Each row was made from one small tree. Brackets hold a mark, then the marks that hang from it, in the order of their numbers. Every link used is in the known rows. Write each row's tree.
Known rows
{j_672 j_59 {j_422 {j_150 {j_235 j_153}}}}: [-23.1  -0.9 -39.9  -6.7 -33.3 -10.7  -6.3 -35.2  -9.2   8.3  -6.4 -14.9
   0.2   3.1   1.5   8.9   8.0   9.4   1.8 -16.3  -6.2   3.3  -7.9  10.9
   4.1 -21.3  12.1]
{j_153 {j_235 {j_150 j_422}}}: [ -1.4  12.7 -45.9  -1.6  -4.4   1.4  -7.5 -25.4  -2.1   7.3 -14.5   6.1
   5.0  -5.0  -2.8  13.9   4.0   4.9  -2.3  -1.1   5.6  -1.3  -4.7   5.4
  -1.5   5.8  -3.5]
{j_72 {j_346 {j_37 j_138 {j_235 {j_150 j_422}}}}}: [ -4.1  11.7 -63.3  -8.3  -3.1  -6.1   3.6 -25.8  -3.2   7.9   9.8  22.9
   0.8 -15.3  -8.4   7.8   4.6  -8.2  -1.6  -8.3   0.3   7.8  -1.9  12.2
  -0.4  -2.3  -5.3]
{j_138 {j_37 {j_235 j_150 j_153}}}: [-15.4  18.5 -50.2 -14.4  -8.8  -3.7 -10.9 -39.3  -5.9  10.4   1.0   3.4
  -3.2 -15.8 -22.0  -1.9   1.1   1.6  -6.5   6.4 -19.2   3.5  -8.9  -4.8
   6.2  10.8   1.5]
{j_235 j_153}: [ -9.8   6.1  16.8   5.6  -4.4   0.9  -1.6  -8.5 -11.5   0.7   1.6   3.8
 -13.9   3.3  -2.1  -3.5  -2.9  -5.7 -14.8   1.7 -12.6   6.5  -1.7  -5.1
   5.0 -14.5   7.7]
{j_153 j_235}: [ -3.3   6.3 -28.5  -5.6   0.3   5.8  -1.7  -8.4  -2.7   4.3 -15.0   3.8
   6.3  -8.2   1.4   8.8  -1.2  -7.1   0.4  -8.6  -2.1  -3.7   0.8   3.2
  -0.3  10.4  -2.3]
{j_138 {j_37 {j_346 j_72 j_497}}}: [  0.3  15.6 -49.9 -16.2  -8.5  -3.6  -1.3 -11.4  -5.7   7.1   2.5   3.7
   3.2 -14.0 -13.1  -7.3  -0.5   0.1  10.5  -6.4   1.8  -5.5  -3.3   3.0
   5.6  -0.3  -0.2]
{j_150 {j_235 j_153} {j_422 j_672}}: [ 11.3  18.7 -22.4  -7.6   6.8  -1.1  20.6 -34.5  -7.9  11.9  -0.9   0.5
  10.0  -8.1  22.4   6.5  -1.0  11.4 -18.9  -5.5  -4.5  10.6  -1.7  16.6
  -1.2 -24.3  29.1]
{j_422 j_150}: [ -3.3  -2.1 -15.3   1.5  -5.5  -9.7  -6.1 -20.9   2.3  -9.4   1.1  -4.3
  -3.0  -5.2   5.0  -3.3   0.1  -0.7   9.7  -0.1  -3.6   2.3  -6.6  -2.3
  -2.7  -1.0   4.8]
{j_497 j_346}: [ 10.7   6.6  -2.5   1.9  -8.3  -5.7  -6.1  -4.5  -7.8  -2.5   4.2  14.8
  -0.1  -3.9  -4.0  -4.4  -1.0   7.4   4.7   2.0  -7.9 -11.4  -0.5   1.6
   5.8  -3.1   8.4]
{j_672 j_59 {j_422 {j_150 j_235}}}: [-20.0  -3.2 -43.9  -9.4 -31.3 -11.1  -4.9 -31.3  -5.0   7.9  -7.2 -16.3
   4.4   1.7   2.4   9.6   9.0  11.4   7.2 -16.7  -2.1   1.4  -7.3  12.5
   2.4 -16.5   8.9]
{j_37 j_138 {j_235 j_150 j_153} {j_346 j_72 j_497}}: [-14.3  24.7 -65.3 -12.3  -8.3   4.5  14.3 -11.6 -15.0  31.0   1.7  40.5
 -33.4 -24.6 -27.9  -4.9   7.5  21.7   2.2 -12.6   3.5   9.0   1.1  16.1
   6.2 -26.8   4.5]
{j_37 {j_235 {j_150 j_422} j_153} j_346}: [  7.4  12.9 -73.3  -7.2  -0.2   0.4   1.0 -13.6 -23.0  32.4  -2.4  24.1
 -10.2 -13.9  -9.2   0.0   7.9  22.2 -10.2  -0.5   9.4   3.7 -10.7  10.5
  13.8 -12.8  22.2]
{j_422 j_150 {j_672 j_59}}: [-13.8  -9.0   7.3 -13.3 -16.6 -18.1  11.9 -30.3   4.2 -13.5   2.7  -8.6
 -10.4  -5.7  -3.5   7.9   0.4   3.3   3.1  -5.8   1.2  13.2  -4.1   3.7
   2.6 -18.9  13.3]
{j_59 {j_672 {j_422 {j_150 {j_235 j_153}}}}}: [  0.3  11.9 -40.2  -5.7 -12.5  -3.9   8.6 -35.1   3.7   0.7  -7.5  -4.4
  -5.3  -7.0  12.8   3.1   8.4 -17.6  -6.5  -7.9  -9.8  12.3   1.0   7.8
   7.8   3.3  11.4]
{j_153 {j_235 {j_150 {j_422 {j_672 j_59}}}}}: [ -7.2   9.2 -41.4  -7.8  -9.6  -2.2  -1.5 -29.2  -2.2   6.5 -13.7   3.8
   2.1  -5.5  -7.2  18.8   4.2   6.4  -5.4  -3.3   6.7   2.1  -4.2   7.8
   0.8  -1.3  -0.6]
{j_138 j_37}: [ -4.3  11.1 -23.4 -10.7  -7.1  -5.5  -9.7 -23.2   1.7  -1.1   1.6  -5.9
   6.1  -9.0 -12.3  -3.1  -0.8  -1.9  -0.6   4.8 -13.2  -2.0  -5.4  -4.1
   1.7  14.6  -6.0]
{j_72 {j_346 {j_37 j_138 {j_235 {j_150 j_422}}} j_497}}: [ -8.3  14.6 -72.9  -7.9  -0.5  -2.5   6.5 -31.1  -0.2   9.9  12.8  24.0
   0.6 -13.4  -7.9  12.2   3.2 -11.9   7.4  -5.4  -0.7   6.2  -0.8  16.3
  -6.1  -9.6  -2.1]
{j_37 j_138 j_346}: [ 13.1   6.9  -9.6  -6.3  -1.4  -2.3   7.9  11.2  -3.2  15.5   0.6  25.0
 -21.4 -11.8 -13.3  -6.1   8.4  23.0  -6.3  -4.2   2.2   3.0  -0.4  13.7
   3.7  -6.8  -3.4]
{j_346 {j_37 j_138 {j_235 {j_150 {j_422 j_672}}}} j_72 j_497}: [-37.7  39.9 -59.9 -19.4  -2.0  -0.6  30.2 -33.8   7.3   7.2   8.9  18.6
 -13.8 -13.6 -11.3  13.6  -1.3  -2.5  19.1  -8.8  10.6  14.3   9.5   6.3
  -4.6 -26.6 -12.3]
{j_138 {j_37 {j_235 j_153} {j_346 j_72}}}: [ -6.1  18.0 -65.6 -20.9  -8.7  -1.3  -0.2 -14.5 -18.4  17.9  -0.6  10.2
   0.1 -23.0 -16.2  -9.6  -0.5   2.9  -1.0 -10.8  -6.1  -0.4  -5.5   1.4
  14.7   2.9   6.1]
{j_422 {j_150 j_235}}: [  0.9   3.4 -39.3  -6.6  -0.9  -8.3  -1.0 -34.9   2.2  -3.1   0.8  -4.4
   4.5 -14.9  13.3  -4.9   0.1  -0.8   8.1  -5.4  -6.3   3.3  -4.5   2.8
  -6.0  -3.5  16.6]
{j_150 j_235 j_422}: [ 16.9  13.6 -54.8  -7.0   7.1   2.0   8.1 -23.4  -3.1  17.6  -2.2  -2.5
  24.1  -9.9  24.7   5.9   2.8  17.0  -7.4  -5.0   0.6  -0.7  -3.2  18.3
  -6.7  -6.6  19.8]

Which tree is each row?
[-46.3  41.4 -56.0 -15.9  -5.9   2.0  22.6 -34.9   0.5   7.6  10.1  21.9
 -22.2 -13.4 -16.0   8.6  -3.0 -10.5  15.0  -6.7   0.3  14.2   9.5  -0.4
  -2.6 -29.8 -11.4] => {j_346 {j_37 j_138 {j_235 j_150 j_153}} j_72 j_497}
[ -7.6   9.4 -39.9  -5.2  -0.5  -3.2   7.3 -20.3   3.0  -1.2  14.3  19.9
  -2.4  -9.3  -5.9   7.6  -0.2 -21.7   9.4  -6.5  -2.5   4.9   2.8  11.8
  -7.0 -10.6  -5.4] => {j_72 {j_346 {j_37 j_138} j_497}}
[ -6.4  14.8 -10.8  12.5 -10.5  -5.5 -10.8 -33.7 -10.3   3.4   2.4   7.1
 -16.8   6.6  -9.0   4.0   4.6  11.0 -17.7  12.4  -0.4   9.8  -9.3  -1.7
   3.1 -21.5   5.1] => {j_235 {j_150 j_422} j_153}
[-14.2  -0.9  -7.8 -17.6 -13.2 -16.2  16.6 -50.0  -2.4  -6.3   2.7  -6.9
  -8.9 -14.7   4.0   5.2  -1.4   0.2  -5.9 -10.3  -8.4  16.9  -3.4   5.6
   1.9 -29.0  28.9] => {j_422 {j_150 {j_235 j_153}} {j_672 j_59}}
[  0.4  10.0 -81.4 -18.0   2.8   8.2  17.2  12.5 -16.8  29.1  -1.8  21.4
   2.3 -20.8  -3.8  -3.4   1.0   7.7  17.9 -20.6  17.8  -4.5   2.1  15.1
   9.0 -12.7  16.6] => {j_37 j_235 {j_346 j_72 j_497}}
[-11.5  21.3 -57.2 -15.3  -3.9   8.6  21.1   3.8 -17.5  32.0   0.7  37.8
 -24.9 -24.1 -17.8  -6.1   3.7  18.4   2.2 -19.0  -3.5   6.5   3.6  19.0
   6.6 -22.8   7.3] => {j_37 j_138 {j_235 j_153} {j_346 j_72 j_497}}
[-42.2  43.3 -62.9 -14.4  -5.7   1.2  23.0 -35.9  -0.2  10.0  10.2  20.8
 -17.9 -11.4 -12.0  10.9  -2.0  -4.7  13.7  -6.6   2.2  13.6   7.5   3.0
  -3.7 -30.1  -9.9] => {j_346 {j_37 j_138 {j_235 {j_150 j_422} j_153}} j_72 j_497}
[-41.5  38.3 -61.5 -18.5  -4.0   1.7  23.4 -31.0   6.4   7.7   9.3  19.3
 -15.6 -14.5 -14.7  10.1  -1.4  -7.3  21.8  -8.1   6.8  11.2  10.1   1.5
  -5.0 -21.6 -14.8] => {j_346 {j_37 j_138 {j_235 j_150}} j_72 j_497}
[  3.5  10.1 -46.5  -7.8 -11.4  -4.4   9.5 -31.0   8.3   0.7  -7.7  -5.9
  -0.5  -8.9  13.2   4.0   9.6 -15.3  -1.9  -8.5  -5.2  10.2   1.8   9.1
   6.4   8.5   8.9] => {j_59 {j_672 {j_422 {j_150 j_235}}}}
[  3.3  13.2 -30.7 -13.4  -3.0  -3.5  19.7 -37.2 -10.4  14.9  -0.5  -2.6
   9.4  -8.6  16.9  11.9   0.4  15.0 -22.3  -7.6  -5.5  11.6  -2.9  18.4
   0.6 -28.0  30.5] => {j_150 {j_235 j_153} {j_422 {j_672 j_59}}}
[-23.4  -6.8 -30.5  -3.9 -34.5 -12.7  -9.4 -21.9  -4.8   2.9  -6.9 -16.2
  -0.8   9.2  -3.7  10.6   9.3  10.9   7.7 -13.1  -0.2   0.8  -8.9   9.3
   4.8 -15.4   0.4] => {j_672 j_59 {j_422 j_150}}
[-35.6  30.5 -67.6 -19.4   2.0   4.6  24.6 -18.1  -0.2   6.1   8.1   7.8
   2.7 -11.3   0.7   9.6  -7.3 -20.1  26.6 -12.6  10.5   4.7  10.1  -1.5
  -1.1 -20.2  -3.2] => {j_346 {j_37 j_235} j_72 j_497}
[ -4.8   6.3 -45.8  -4.4   0.9  -3.0   4.9 -18.9  -1.0  -2.4  14.0  13.3
   7.1  -6.9  -0.2   7.7  -2.2 -28.5  12.5  -7.4   2.2   1.5   1.5   7.6
  -4.5 -10.8   1.2] => {j_72 {j_346 j_37 j_497}}
[ -2.9  23.5 -86.1 -14.7  -5.4   3.4  16.3  -6.9  -8.0  34.4  -0.3  36.8
 -17.5 -24.4 -20.5   1.1  11.2  33.4   9.2 -13.8  14.4   4.0  -0.9  25.2
   2.0 -17.1   0.2] => {j_37 j_138 {j_235 {j_150 j_422}} {j_346 j_72 j_497}}
[-44.2  38.8 -51.4 -17.7  -2.9   4.8  26.8 -24.5  -1.0   8.6   9.7  19.3
 -16.2 -13.5  -8.3   7.8  -5.5 -12.6  15.9 -11.7  -3.4  12.0  11.4   1.4
  -2.8 -27.8  -9.2] => {j_346 {j_37 j_138 {j_235 j_153}} j_72 j_497}
[ -0.9  12.8 -35.3  -3.7  -2.8  -0.5  -0.5 -27.4   0.1   4.7 -14.3   5.8
   1.8  -5.2  -3.3  14.4   3.1   4.7  -3.1  -2.7   8.0   1.6  -3.1   7.0
  -0.2   2.0  -0.9] => {j_153 {j_235 {j_150 {j_422 j_672}}}}
[  6.0   6.5 -54.5 -11.6   3.9   4.9   7.4   3.4 -24.4  30.2  -2.2  22.5
  -8.2 -16.3  -4.3  -4.8   2.5  11.1  -7.8  -7.4   0.7   1.5  -5.5   7.7
  15.8  -7.2  23.8] => {j_37 {j_235 j_153} j_346}
[-31.5  28.0 -36.5 -11.7  -1.7   0.8  21.3 -15.8   3.0  -5.9  10.1   2.5
  -1.6  -1.9   2.0   7.7  -7.9 -23.0  26.0  -9.1  13.7   4.3  11.0  -5.0
  -3.3 -25.5  -8.2] => {j_346 j_37 j_72 j_497}
[ -6.1  15.5   4.9   9.0  -8.8  -7.8  -0.9 -35.9  -8.2  -0.5   1.9   6.4
 -20.2   7.1  -9.2   5.5   3.4  10.4 -18.8  10.6   2.9  14.3  -7.1  -0.1
   4.5 -27.5   8.3] => {j_235 {j_150 {j_422 j_672}} j_153}
[ -3.1   5.4 -30.6  -3.1  -3.1  -7.4  -1.1 -39.7  -3.6  -2.1   1.4  -2.5
  -2.0 -13.8  12.3  -6.2  -1.5  -3.1   1.3  -4.0 -13.1   5.9  -5.4   0.2
  -3.6 -11.3  20.6] => {j_422 {j_150 {j_235 j_153}}}
[  3.4   8.8 -10.4   3.1  -4.0  -8.4   1.3 -26.6   4.0  -0.1   0.1   2.5
  -6.3   3.7  -7.1   8.8   6.2  16.4  -5.3   8.1  15.5   7.3  -5.7   5.8
  -0.7 -12.0   0.9] => {j_235 {j_150 {j_422 j_672}}}
[  9.6   9.6 -39.8 -16.9  -0.3  -4.3  21.0 -30.6  -1.9  15.3  -1.1  -5.9
  19.0 -10.6  18.7  14.3   2.6  19.0 -12.2  -9.1   3.3   6.6  -2.0  21.8
  -3.0 -18.0  25.9] => {j_150 j_235 {j_422 {j_672 j_59}}}
[-14.7  34.2 -38.3  -7.9 -14.6  -8.2   7.7 -24.9 -12.2   3.9   8.6  28.3
 -11.8 -13.7 -12.2  -0.5  -0.7   9.4   3.7  -4.8  -5.1  -0.2   3.5   1.0
   9.3 -17.7  -1.6] => {j_497 {j_346 {j_37 j_138 {j_235 {j_150 j_422} j_153}} j_72}}
[ -7.6  22.9 -16.5  -6.4 -11.8  -8.5   6.0 -10.4  -9.0  -8.3   8.7  15.9
  -1.3  -7.3  -3.3  -3.6  -5.3  -6.1  12.5  -7.2   2.6  -6.9   6.5  -5.5
   9.3 -13.0  -0.5] => {j_497 {j_346 j_37 j_72}}
[-13.0  28.0 -30.6 -12.3 -10.8  -6.3  11.0 -13.0  -7.8   2.0   8.1  25.9
  -6.5 -16.8 -10.2  -2.8  -2.7   4.0   9.8  -9.7  -5.8  -3.2   6.9   0.7
   8.4  -9.1  -3.5] => {j_497 {j_346 {j_37 j_138 j_235} j_72}}
